Each row was made from one path, in order. Every step used is in the known rows, and no mark comes twice. Write each row's path.
(in the rows, 128 means zero)
Known rows:
kizi > bodir: [120 175 170 128  83 213 123 147 144 156 125 111 152 165 116 171 113 127
 105 101 131 138 146 135 123  79 131 122  89 136 142 141]
redizo > bodir > bagop > rapus > desib > livik: [109  95  79 125 139  75 162 110 140 143 123 145  87  99 149 144 121 177
 160 112 144  99 126 138 209 106 168  99 169  77  99 200]
kizi > bodir > redizo: [105 148 181 113  85 237  86 133 160 148 125 121 123 171 134 163 116  84
 102  97 120 174 117 116 156 105 138  87 103 156 154 140]
bagop > rapus > desib > livik: [138 116  84 128 118 117 188 131 119 159  96 155 133 138 118 138  96 163
  96 145 184 109  93 113 197 130 129 132 151  89 111 161]
bagop > rapus > bodir > redizo > desib > livik: [108 111 126 121 119  63  98 133 157 106 143 182 126 114 166 110 104  91
 122 145 197 123 118 105 240 213 157 117 139 107 118 217]
bodir > redizo: [121 151 180  96 102 208 122 150 115 132 120 147 140 146 141 141 128 100
 115 141 137 147  96 127 134 165 142 106 134 125 141 127]
rapus > desib > redizo > bodir: [134 145  70 137 121 146 155  97 127 163 104 138 124 126 124 160 101  69
 131 134  85  98 109 137 139 103 169 116 144 126  92 130]
kizi > bodir > redizo > rapus > bagop > desib: [ 96  70 134  98 162 139 107  56 175 129  82  31  33 149 183  85 125 130
 162 111  90 195 101  58 186 130  89 134 110 202 158 185]
livik > desib: [149 184 137 124 127 152 163 181  87 127 142 158 181 126 143 159  97 189
 115 140 156  87 121 148 112 121 165 112 104 131 123  80]
livik > desib > rapus: [154 146 112 147 148 103 143 155 107  98 153 158 179 105 108 113 115 178
  98 139 159 109 133 154 108 122 118 127 126 162 120  55]
livik > desib > redizo > rapus > bagop: [162 108  73 109 151  96 159  92 104 124 106 162  87 135 149  89 103 119
 123 167 137 114 125 108 152 181 114 124 131 153 102  66]
desib > rapus: [131 128 147 143 130 143 124 141 115 105 129 133 171 109  93 113 139 147
  89 135 143 134 123 144  93 120 102 141 128 135 133  94]
livik > desib > redizo > bodir: [133 164  88 151 111 142 147 141 127 124 119 189 152 106 134 169  80  99
 128 139 122  70 141 194 130 109 173  99 113 136  74  67]
redizo > desib: [127 184 158  99 130 155 159 175  85 142 154 107 179  97 154 161 111 174
 118 153 144 113 112 127 142 163 157 135 102 152 134 151]
bodir > rapus > desib: [133 111  93 134 130  94 163 155  83 144 124  86 139 134 118 152 138 122
 117 123 123 128  94  99 117 117 124  99 164 138 135 110]
livik > desib > redizo > rapus > bodir > bagop: [135 110  73  99 136  49 111 115 134  95 171 212  76 115 163  95 118 101
 161 137 118 107 139 138 136 185 150  90 143 148  98 118]
bagop > desib > livik: [138 156 169 117 144 159 165 130 124 137 112 133 138 142 125 129 112 203
 124 171 175  81 123 187 104 139 123 139 120 110 103 158]
bodir > redizo > rapus > desib: [117  79 122  80 132 127 159  99 113 124 112  93 112 123 164 110 112 119
 133 135 135 173  49  61 189 150 129 106 147 195 117 150]
rapus > bagop > desib > redizo: [148 143  99 126 167 144 147  74 134 165  89 139  65 164 138 115 129 101
 136 167  73 120 118 119  81 192 107 151 137 118 134 109]
desib > redizo > bodir > lorir: [113 132 175 167  67 174 119 120 102 147  94 150 153 104 101 158 145  67
 121 121 112  90 162 233  57  81 151 113 110  98  82  71]
desib > redizo > bodir: [124 149 123 135  88 179 131 122 135 139  91 160 139 113 117 165 112  73
 123 132 108  83 147 184 106 115 156 114 115 105  97 118]
redizo > desib > rapus > bodir: [138 145 123 146 160  40  96 137 135  85 178 124 175  89 132 102 130 127
 126 135 132 131 133 102 135 143 126 163 117 170 142 163]
redizo > rapus: [117 117 162  90 102 148 164 147  98 124 112  93 150 101 134 119 114 160
 122 144 165 120 108 124 118 112 116 126 108 142 111 136]
desib > rapus > bagop > bodir: [145 105 117 154 193 127 111  98 151 113  96 107  71 106 101 108 144 137
 108 101 100 165 175  74 113 119  62 185 161 117 168 101]
bodir > bagop: [126 161 165  90 107 176 127 171 100 134 159 153 120 132 139 150 154 164
 143 128 120 120 127 149  96 163 154 104 138 103 153 150]
livik > desib > rapus > bodir > kizi: [141 124  84 177 144  72  81 144 195  74 190 148 174 164 107 102 136 168
 147 116 145 143 170 139 132  89 128 154 117 119 126  73]
bodir > lorir: [131 158 210 138  68 178 127 160  70 154 123 121 192 121 110 156 156 143
 108 125 142 121 134 182  57 101 131 120 103 101 120  86]
bagop > desib > rapus > bodir > lorir: [116 110 169 182 152  44  91 110 134 100 146 102 146 105  98  86 165 123
 138 108 104 139 143 163  41  74 101 160 107 137 119 108]
livik > desib > rapus > bagop > bodir > lorir: [158 102 138 188 186  94 117 110 101 112 129 123 103  86 107 114 160 153
 105  96 112 155 183 124  91  84  82 165 140 137 135  24]
rapus > bodir: [134 175 135 131  99 118 108 153 133 125 124 135 159 146 132 141 111 115
 138 128 114 124 134 112  97 110 142 142 104  91 139 150]
kizi > bodir > redizo > desib > rapus: [112 112 161 117 136 147  71 106 153 101 170  97 131 110 122 117 130  86
 104 110 129 186 125 110 203 157 111 116 114 225 157 153]

Write each row's path:
[138 154 131 134 177 143 153 112 116 155  89  86 105 147 162 120 127 194
 155 143  91 134 107  96  98 148 124 162 114 119 158 147] -> rapus > bagop > desib
[116 162 161 108  94 205  98 141 147 145 166 128  98 162 129 163 149 142
 145  91 113 142 153 146 131 107 144  92 111 131 165 167] -> kizi > bodir > bagop
[103 151 155 116 104 169 129 157 118 123 138 128 138  92 168 171 142 160
 183 103 103  99 151 157 107 102 175  96 133 102 133 172] -> redizo > bodir > bagop
[115  93 125 103 172 101 173  88 120 135  77  46  92 118 169  85 122 201
 169 149 108 135  99  79 122 139  97 161 118 148 132 170] -> redizo > rapus > bagop > desib
[122  92 106  81 106  79  95 102 148 104 149 187  58 122 142  97 150  61
 156 137 113 118 143 119 120 186 132 101 150 126 120 167] -> desib > redizo > rapus > bodir > bagop
[105  92 105 167 171  86  83 119 218  90 161  90 132 161  99  82 156 150
 165 116 103 167 152 127  93  91  97 181 118 112 145 132] -> bagop > desib > rapus > bodir > kizi
[127 147 123 111 134 173 152 112 127 153 110 150 104 138 105 137 113  83
 107 165  96 101 107 168  72 171 131 122 119 133 106 114] -> bagop > desib > redizo
[134 106 113  92 137 117 189 116  99 144 111  74 135 111 132 119 107 166
 136 142 138 136  74  75 159 113 128 134 130 172 112 145] -> redizo > rapus > desib
[107 108 142 129 125 145 133 185 112 125 118  95  99  90  94 166 133  90
 104  94 122 133 164 120  97  99  96 114 149 103 143 104] -> bagop > bodir > rapus
[128  93 111 149 215 123 103 105 182 101 166  70  83 112 117 107 166 175
 155 110 109 180 179  60 177 149  76 208 139 137 168 116] -> redizo > desib > rapus > bagop > bodir > kizi
[144 119 108 143 129 112 126 148  85 136  98 105 121 155 131 132 164 136
 141 128 122 129 145  93  91 145  93 119 161  91 168  99] -> bodir > rapus > bagop
[154 166  97 120 114 159 150 146 106 147 135 216 154 145 116 142  91  94
  86 162 145  94 128 174 107 170 156 104 121 137  96  55] -> livik > desib > redizo
[123 131  90 150 166 126 140  80 154 150  71 112  86 129 150 128 116 106
 164 144  56 106 140 137  93 139 132 150 123 114 112 135] -> rapus > bagop > desib > redizo > bodir
[ 95 115 134 100  95 162 104 145 159 160 140 131  86 131 112 148 136 114
 117  68 118 153 158 130 184 112 137  84 117 110 167 182] -> kizi > bodir > bagop > rapus
[138 122 176 188 112  75  72 135 110  92 144 141 180 116  88 102 176 100
 114 103 125 142 158 157  56  74 106 158 114 102 119  94] -> desib > rapus > bodir > lorir
[112 102  78 159 129  79 157 146 100 137 111  59 147 103 131 173 133 121
 155  98 111 110 112 109 134  52 143 102 151 137 121 131] -> redizo > bodir > rapus > desib
[125 124  84 119 126 117 183 139 121 171  93 118 133 127 110 142  90 140
 105 117 122 136  77  73 186 116 144 118 132 105 134 149] -> bagop > rapus > desib
[164 169 127 120 129 147 183 120 111 153 116 149 147 165 131 144 111 179
 113 164 180 102  98 146 145 131 143 141 152 114 106 149] -> rapus > desib > livik
[124 152 147 120 103 130  78 135 147 109 128 154 136 164 162 125 127  63
 138 120 120 157 113  90 123 149 146 120 131 111 148 163] -> rapus > bodir > redizo
[117 156 217 159  61 204  96 143 100 169 127 100 167 147  98 169 150 127
 107  93 130 139 157 187  84  43 133 121  81 124 140 106] -> kizi > bodir > lorir
[124 108  94 113 120 123 132  97 170 168 143 153  53 162 116 151 123 150
 127  95 149 139 133 118 233 109 139  89 162 110 134 202] -> kizi > bodir > bagop > rapus > desib > livik
[155 148  87 110 128 161 168  98 110 173 112 174 110 158 113 146 111  66
 101 150 102 124  88 123 122 160 144 122 148 134 107 103] -> rapus > desib > redizo
[ 95 123 166 164 113 151 127 102 117 147  93 115 133  91 106 151 139  81
 139 132  86  86 138 232  48  89 149 119 105 118  73  98] -> bagop > desib > redizo > bodir > lorir
[148 185 168 107 124 151 163 154  90 125 162 152 173 110 157 146 109 204
 112 178 208  79 125 172 158 180 148 136 122 130 108 153] -> redizo > desib > livik
[100 102  99 147  86 105  98 155 210 134 128 128 146 176 114 121 129 114
 145  97 127 152 152  89 162  98 134 144 103  32 153 145] -> bagop > rapus > bodir > kizi
[129 110 132  99 134 130 155 114  98 124  86  88 116 129 155  92 138 193
 144 143 141 141 113  78 138 138  97 152 122 123 138 145] -> redizo > rapus > bagop
[112 121 109 143  96  80 115 151 160 133 106 143 150 124 118 129 102  96
 115 106 126 129 139  86 150 109 141 127 116  71 153 182] -> bagop > rapus > bodir
[127 121 152 109 162 189 104 104 140 139  88 113  42 140 169 135 133  86
 122 107  92 179 135  50 149 157 107 144 159 112 172 135] -> rapus > bagop > bodir > redizo
[121  96 126  82  99 156 147 112 117 126 104 148 121 114 106 112 112  87
  98 160 150 112 110 144 113 162 111 110 128 142  96 108] -> desib > redizo > rapus
[120 161 177  87 125 162 124 151  93 132 155 110 159 110 181 147 121 119
 121 147 144 140  93 106 180 202 165 108 118 170 141 161] -> bodir > redizo > desib
[130 115  96  96 117 123 162 122 103 117 128 180 133 106 127 111  91 112
 101 168 166  93 112 152 130 160 130  95 116 168  73  54] -> livik > desib > redizo > rapus
[127 103  86 165 120  83 162 145 100 118 120 103 134 112 129 165 130 150
 150 131 165  78 128 160 154  71 138 103 173 107  93 144] -> redizo > bodir > rapus > desib > livik
[119 108 151 109 183 107 124 123 134 106 155 113  95  97 120  96 159 183
 146 122 103 133 120 141  74 154 109 125 151 156 155 142] -> bodir > bagop > desib > rapus
[138 121 124 141 142  66  67 126 147  83 173 162 113 123 126  90 170 117
 152 103 110 147 158 121  85 140 115 135 151 122 158 157] -> desib > rapus > bodir > bagop
[125 104 110 169 124  94  64 127 202  81 161 139 152 166  88  96 168 129
 150 109 129 163 168 131 107  95 102 165 124  82 145 112] -> desib > rapus > bodir > kizi
[125 160 155  99 131 111  82 142 127 111 169 134 147 121 196 140 121  80
 145 132 127 156 100  90 181 190 173 127 107 156 144 197] -> rapus > bodir > redizo > desib
[178 136  93 166 176  87 138 120 112 101 134 151 145 136 125  92 130 197
 122 141 130 137 135  98 121 138 101 147 139 147 149  63] -> livik > desib > rapus > bagop
[103  85 174  74 102 164 132 137 119 107 100 101 129 112 149 104 123 118
 121 135 165 156  87 108 161 152 117 104 124 165 122 141] -> bodir > redizo > rapus
[127 103  93 146 109 121 132 124 133 152 134 110 105 183  93 155 131 126
 117 113 165 119 139 148 178  81 112 100 154 135 128 145] -> kizi > bodir > rapus > desib > livik
[123 125 111 159 148  72  82 142 187  70 200 110 171 139 117 104 154 144
 157 125 139 152 158 115 151 144 120 182 109 128 134 135] -> redizo > desib > rapus > bodir > kizi
[149 134 139 196 132  40  90 144 100  85 162 165 183 109 102 109 149 137
 116 102 136 117 148 168  74  75 133 144 111 138 111  60] -> livik > desib > rapus > bodir > lorir
[144  92 100 102 129 134 145  71 126 136  80 143  82 141 133  90 126 103
 126 161 121 130 127 105 125 183  89 140 143 121 120 115] -> desib > redizo > rapus > bagop
